Each row comes from the steps of one walk. Every step used is in the known rows, and no mark comes twice. Write the walk behind each row, first mark first.
Known rows
popub > latis > zerasir > zetin > lenite: [-1.33  0.26  2.07  1.73 -1.10  5.24 -0.39  4.28 -0.15  1.52  1.25  0.08
  0.85 -3.33  1.93 -0.01  3.74  1.02 -0.81 -2.67 -5.19 -5.34  0.72  0.99]
latis > zerasir > zetin > lenite > lopo > popub: [-3.84 -0.03  3.46  0.09 -0.01  3.49 -0.28  3.32 -3.04 -1.37 -1.60 -2.67
 -3.98 -1.67  1.25  1.18  3.86  3.74  1.28 -1.65 -4.33 -5.12 -2.57  1.55]
lopo > zerasir > latis: [-0.83  2.82  0.77  0.25 -0.43 -0.78 -0.54  4.46  6.32  4.75  4.39 -0.45
  0.71 -0.20 -0.70  1.44 -0.56 -0.76  2.57 -0.67  0.22 -2.29 -0.75 -0.82]
zerasir > rodu: [-3.46  1.27 -1.62  0.20 -2.01  1.64  3.78  1.55 -0.22  1.59 -1.67 -1.38
 -1.68 -0.46  1.40 -4.84  0.45 -0.99  1.29 -0.32  0.93 -0.70 -0.93 -0.35]
zetin > lenite > rodu: [-4.36  0.48 -4.05 -2.22  0.87  3.48 -1.65  0.24  2.31 -0.93 -2.02 -0.78
 -0.50  2.91  2.05 -3.59  0.66  2.54  0.54  2.79 -3.66 -1.56 -3.64 -0.85]
lenite > latis > zerasir: [ 1.97  4.01  7.67  2.32  1.74 -0.21 -1.73  1.28 -0.08  1.40  0.95  0.59
  1.99  0.98  0.77 -1.55  2.63 -0.21 -0.43 -3.09 -0.65 -1.47 -2.40 -1.12]
lenite > rodu > popub > latis: [-3.74 -0.41 -1.17 -3.32 -2.27  1.75 -0.22 -1.92 -1.79  1.56 -2.13 -3.32
  4.43  2.23 -0.64  2.05  5.73 -4.61 -0.07  0.51 -1.71 -1.67  0.79 -1.70]
lopo > popub > zetin > lenite > rodu: [-2.19 -3.78 -1.02  0.85 -3.16  3.76 -2.49  0.97 -0.93 -1.75 -2.52 -1.73
 -0.56  1.70  1.50 -0.73  4.80 -0.16 -3.10 -1.10 -1.16 -3.47  0.95  0.36]
latis > zerasir > rodu > popub > zetin > lenite: [-0.63 -2.26 -4.20  0.37 -3.09  3.56  1.18 -0.49  0.54  0.42 -0.74  1.65
 -0.47 -0.89  0.84 -3.94  5.48  0.34  2.00 -4.41 -2.45 -1.70  0.03  0.82]
latis > zerasir > rodu: [ 0.81  1.80 -0.39 -0.77  0.17  2.84  0.65  3.47  0.53  2.17 -1.75 -0.98
 -0.18 -1.19  0.44 -4.04  2.70 -1.80  2.50 -2.46 -0.37  0.85 -0.83 -0.87]
lopo > popub > rodu: [-0.39 -1.75  2.13 -2.16 -4.45  0.32 -2.83  2.42 -3.57 -2.15 -4.58 -1.96
  0.79 -2.72 -2.09  3.97  3.19 -3.76 -3.05 -0.38  1.25 -1.49  0.18  1.23]
zetin > lenite > lopo > zerasir > rodu > popub: [-6.59  3.20 -2.80 -2.65 -5.03  0.73  3.98 -0.51 -1.78 -1.93  0.28 -0.10
 -2.27  1.25  1.90 -0.30 -1.49  4.54  1.50  1.09 -3.52 -2.51 -4.57 -2.62]
zetin > lenite > rodu > popub > latis > zerasir: [-2.20  0.47 -2.95 -2.70 -0.64  4.07 -2.87 -1.38 -0.22  0.18 -1.44 -1.02
  3.02  1.58  1.54  0.11  5.78  0.18  0.39 -0.52 -5.89 -2.15 -1.23 -1.09]
rodu > popub: [-0.81 -1.77 -1.39 -0.92 -1.84 -1.81  0.56 -4.86 -0.95 -0.12 -0.08  0.02
 -0.02  0.58 -1.33  2.12  3.16 -0.69  1.02 -1.30  0.34 -0.28  0.64  0.91]
rodu > popub > latis > zerasir > zetin > lenite: [-2.10 -1.73  0.03  0.90 -2.66  3.11  0.13 -1.33 -1.02  1.09  1.02  0.35
  0.93 -2.09  0.48  1.90  6.40  1.09 -0.10 -3.34 -5.23 -4.93  0.72  1.70]
rodu > popub > zetin > lenite: [-1.72 -5.51 -4.86  0.95 -4.11  1.12  1.44 -4.63  0.12 -2.11  1.04  3.59
 -0.40 -0.04 -0.28  0.77  3.48  1.80 -1.04 -2.58 -1.92 -3.01  0.65  1.87]
rodu > popub > latis > zerasir > zetin > lenite > lopo: [-4.43 -0.13  2.19 -0.89 -2.94  3.35  2.79 -1.30 -4.25 -0.71 -0.40 -1.46
  0.70 -2.81  0.56  4.59  5.35  1.86  0.78 -1.89 -5.83 -6.11 -0.64  1.02]
latis > zerasir > zetin: [-0.90 -1.49  2.05  0.46  1.64  2.63 -1.55  4.22  1.79  2.98  0.10 -1.19
 -1.90 -2.27 -0.96 -1.95  3.48 -0.41  2.83 -2.24 -1.40 -1.67 -0.42  1.16]
lenite > lopo > zerasir: [-2.49  3.67  2.54 -3.02 -2.43 -0.60  0.95  3.58 -2.18 -0.86  0.80 -1.80
  0.83  0.82  0.02  4.10 -3.10  0.86  1.02  1.58 -1.17  0.16 -1.81 -4.01]
lopo > zerasir: [ 0.86  2.14 -0.18 -1.00 -2.45 -1.36 -2.36  4.35  2.53  1.99  2.94  0.60
  0.97  1.38 -0.10  0.38 -2.32 -0.09  0.20 -0.74  0.49  1.98 -0.25 -3.67]
lenite > lopo > popub > zetin: [-2.25 -1.43  4.27  0.37 -3.95  1.61  2.70  0.19 -7.12 -3.18 -2.70 -3.08
 -0.33 -0.92 -0.25  6.12  2.85 -0.57 -1.95 -0.57  0.30 -3.57  1.23 -0.41]
popub > zetin > lenite: [-1.16 -3.66 -2.90  1.71 -2.49  3.36  0.51  0.19  1.16 -2.23  1.01  3.36
 -0.36 -0.72  1.21 -1.77  0.71  2.55 -1.95 -1.22 -2.15 -3.32  1.00  1.44]

Which walk is each row?
[-8.54 -2.11 -1.80 -0.80 -2.59  4.50  1.36  0.51  0.22  1.60 -0.72 -2.31
 -1.11  0.00  0.93 -1.98  5.40  0.52  0.27  0.81 -4.56 -6.89 -1.76  1.16]
zerasir > zetin > lenite > rodu > popub > latis
[-6.52  4.42 -1.23 -1.67 -6.49  1.82  4.54  0.32 -3.59 -1.77  0.42 -0.03
  0.64  0.28  2.88  1.41 -0.61  3.04 -0.34  0.16 -5.09 -4.31 -2.76 -3.05]
zetin > lenite > lopo > zerasir > rodu > popub > latis
[-3.48 -0.65 -1.94 -1.48 -3.27  3.98  3.65 -0.63 -2.68 -1.36 -2.39 -0.02
 -0.79 -1.52  0.72 -0.85  4.64  1.50  2.68 -2.65 -3.16 -2.75 -1.38 -0.24]
latis > zerasir > rodu > popub > zetin > lenite > lopo
[ 0.90 -4.36  1.61  2.51 -4.00  1.13 -0.75  0.38 -2.84 -0.72 -1.12 -0.94
  0.01 -0.70 -0.41  2.65  4.43 -1.97 -3.58 -3.19  1.87 -1.99  3.51  0.61]
lopo > popub > zetin
[-3.48  0.27  1.24 -0.57 -0.23  6.54 -1.73  5.08  0.77  2.86 -0.85 -2.70
  1.84 -1.36  1.36 -1.50  4.74 -0.74 -0.08 -0.84 -5.32 -5.34 -0.23 -0.39]
popub > latis > zerasir > zetin > lenite > rodu
[-2.61 -2.77  0.84  2.68 -3.89  0.26  1.91 -5.41 -0.40 -1.22  1.50  4.05
  0.42  1.22  0.67 -0.41  3.91  2.13 -1.80 -3.09 -1.45 -5.08 -1.23  1.58]
rodu > popub > zetin > lenite > latis
[-1.95 -1.37 -3.38 -0.24 -7.44 -0.18  1.76  1.98  1.46  3.26  1.56  1.13
  0.22  0.58 -0.62 -2.58  1.77 -3.05  0.88 -3.00  2.14 -0.02  0.76 -2.92]
lopo > zerasir > rodu > popub > zetin
[ 1.39 -0.86  5.45  4.28 -2.25  2.02 -2.46  0.73 -2.13 -1.18  0.05  1.18
 -0.32  0.54  1.95 -0.01  5.68  1.44 -4.22 -5.50 -1.63 -5.12 -0.01  0.92]
lopo > popub > zetin > lenite > latis > zerasir
[-3.56  0.82 -1.41  0.15 -5.13  1.09  5.46 -1.79 -3.08  2.02 -1.17 -1.43
  1.51 -1.42  1.13 -0.80  4.31 -3.28 -0.52 -1.77 -0.19 -2.72  1.41 -0.56]
zerasir > rodu > popub > latis
[-1.76 -0.92 -0.53  1.04  1.45  3.95 -1.50  3.25  2.82  1.10  1.06  0.44
 -3.08 -1.98  0.67 -3.06  2.59  3.47  1.85 -2.17 -3.65 -3.11 -2.48  1.77]
latis > zerasir > zetin > lenite
[-5.55  4.47  1.58 -2.85 -6.61  0.35  5.00  1.84 -4.97  0.78 -0.24 -2.70
  2.31 -0.35  0.94  3.89  0.60 -1.63  0.90  0.02 -1.45 -1.88 -0.50 -4.68]
lenite > lopo > zerasir > rodu > popub > latis
[-9.07 -3.01 -3.58 -1.75 -1.20  3.58  0.86 -0.77  2.55  1.52 -0.94 -1.82
 -3.59  1.34  0.32 -4.08  4.38  2.29  2.45  1.59 -2.96 -5.03 -3.98  1.69]
zerasir > zetin > lenite > rodu > popub
[ 0.61  0.99  3.64  2.07 -3.16  0.73 -0.77  0.91 -5.30  0.11 -0.83 -2.54
  2.02 -0.83  1.25  5.03  4.17 -2.22 -5.04 -2.30 -0.82 -3.08  3.47 -0.36]
lopo > popub > latis
[-1.69  2.33  8.42  3.34  1.13  1.09 -0.28  2.82  0.82  3.77  1.09 -0.69
 -0.50 -0.63  0.13 -3.44  4.27  0.06  0.55 -3.18 -0.32 -4.58 -3.37  0.59]
lenite > latis > zerasir > zetin
[-1.27  3.31  3.67 -0.15 -1.75  3.56  0.16  0.62 -6.24 -4.22 -1.70 -1.90
  0.72 -0.84  3.41  5.80  2.49  3.53 -2.46 -1.11 -6.67 -4.91 -0.87 -1.06]
zetin > lenite > lopo > popub > latis > zerasir
[ 1.26  2.21  3.71  1.99 -3.41  2.95 -0.36  3.08 -5.24  1.16 -2.17 -3.59
  1.90 -1.73  2.01  1.72  6.60 -3.69 -3.11 -4.34 -0.94 -2.36  3.00 -1.24]
lopo > popub > latis > zerasir > rodu
[-3.01 -1.10 -0.93 -0.26 -4.41  2.65  1.29  3.21 -0.21 -2.46  1.67  1.95
  0.30 -0.18  0.76  1.60 -2.26  3.48 -0.98  0.36 -3.03 -3.51 -1.12 -1.93]
popub > zetin > lenite > lopo > zerasir
[-8.31 -1.81 -2.29 -1.19 -0.01  4.71  0.26  3.01  3.10  1.51 -1.10 -2.15
 -3.65  0.42  1.30 -5.35  2.13  2.68  1.82  2.19 -2.92 -4.95 -4.13  1.39]
zerasir > zetin > lenite > rodu
[-1.06  0.30 -0.26 -3.57 -0.88  2.43 -2.54 -0.75 -1.24  2.61 -2.43 -3.42
  5.17  1.39 -1.04  2.43  7.09 -5.09  0.81 -0.83 -2.08 -0.60  0.98 -2.26]
lenite > rodu > popub > latis > zerasir
[-4.25 -0.91 -1.09 -1.35  2.22  5.18 -2.86  4.23  3.48  1.74 -1.18 -2.23
 -2.10 -0.23  0.52 -4.83  4.02  1.53  3.46  0.02 -4.35 -3.15 -3.45  0.63]
latis > zerasir > zetin > lenite > rodu
[-3.92  2.17  1.30 -0.56 -1.87  1.35  1.43 -1.22 -5.27 -5.55 -2.27 -1.67
 -3.04  0.53  2.87  3.73  0.24  5.41 -2.03  1.26 -4.05 -4.07 -3.10 -0.02]
zetin > lenite > lopo > popub
[-0.08 -2.39 -1.99 -0.01 -2.64  2.51  1.58 -0.12 -0.44  2.20 -1.17  0.03
  0.64 -1.41 -1.04 -2.39  6.46 -3.50  2.54 -4.79  0.41 -0.16  1.59  0.22]
latis > zerasir > rodu > popub > zetin
[-3.60  1.85  4.12  0.33 -0.84  5.62  2.00  4.19 -3.29 -0.05 -0.02 -1.65
  0.82 -3.88  1.78  2.83  2.53  1.93  0.22 -0.67 -6.36 -6.91 -0.81  0.27]
popub > latis > zerasir > zetin > lenite > lopo
[-7.07 -1.77 -3.38 -0.67 -5.96  3.03  7.14 -2.77 -3.49 -2.22 -2.33  0.04
 -1.86 -0.87  0.95 -1.19  3.14  1.38  1.20 -0.67 -1.83 -4.43 -1.73  0.45]
zerasir > rodu > popub > zetin > lenite > lopo
[-6.09  1.67  3.28 -1.93 -2.97  0.73  2.48  5.82 -0.96  1.08  0.73 -2.90
 -1.72 -1.26 -0.67  2.34 -2.22  1.34  2.19  1.98 -0.77 -3.12 -2.53 -2.43]
lenite > lopo > zerasir > zetin
[-1.75  0.46  2.12  3.83 -2.64  4.28  1.82  1.84  0.97  0.78  0.43  3.44
 -0.11 -0.07  2.45 -6.27  3.09  1.76 -1.32 -3.92 -2.16 -5.22 -2.21  0.40]
popub > zetin > lenite > latis > zerasir > rodu
[ 3.60  1.47  4.96  2.01 -1.81  1.86 -3.26  2.40 -4.57  0.58 -1.07 -2.95
  2.91 -1.15  1.11  5.06  5.85 -2.94 -3.83 -4.22 -1.59 -2.09  3.99 -0.69]
lopo > popub > latis > zerasir
[ 3.51  1.86  3.25  0.48 -0.30  2.77 -1.78  2.90 -2.05  1.64  0.82 -0.74
  4.63 -2.05  0.27  2.88  3.00 -2.54 -1.51 -2.75 -2.93 -1.11  2.93 -1.26]
popub > latis > zerasir
[-4.62  0.54  2.10 -0.58  1.14  4.23  0.78  3.39 -0.57 -0.75 -0.46 -1.43
 -3.16 -2.27  1.01 -0.30  1.92  4.13  3.06 -0.16 -5.20 -4.71 -3.62  1.16]
latis > zerasir > zetin > lenite > lopo
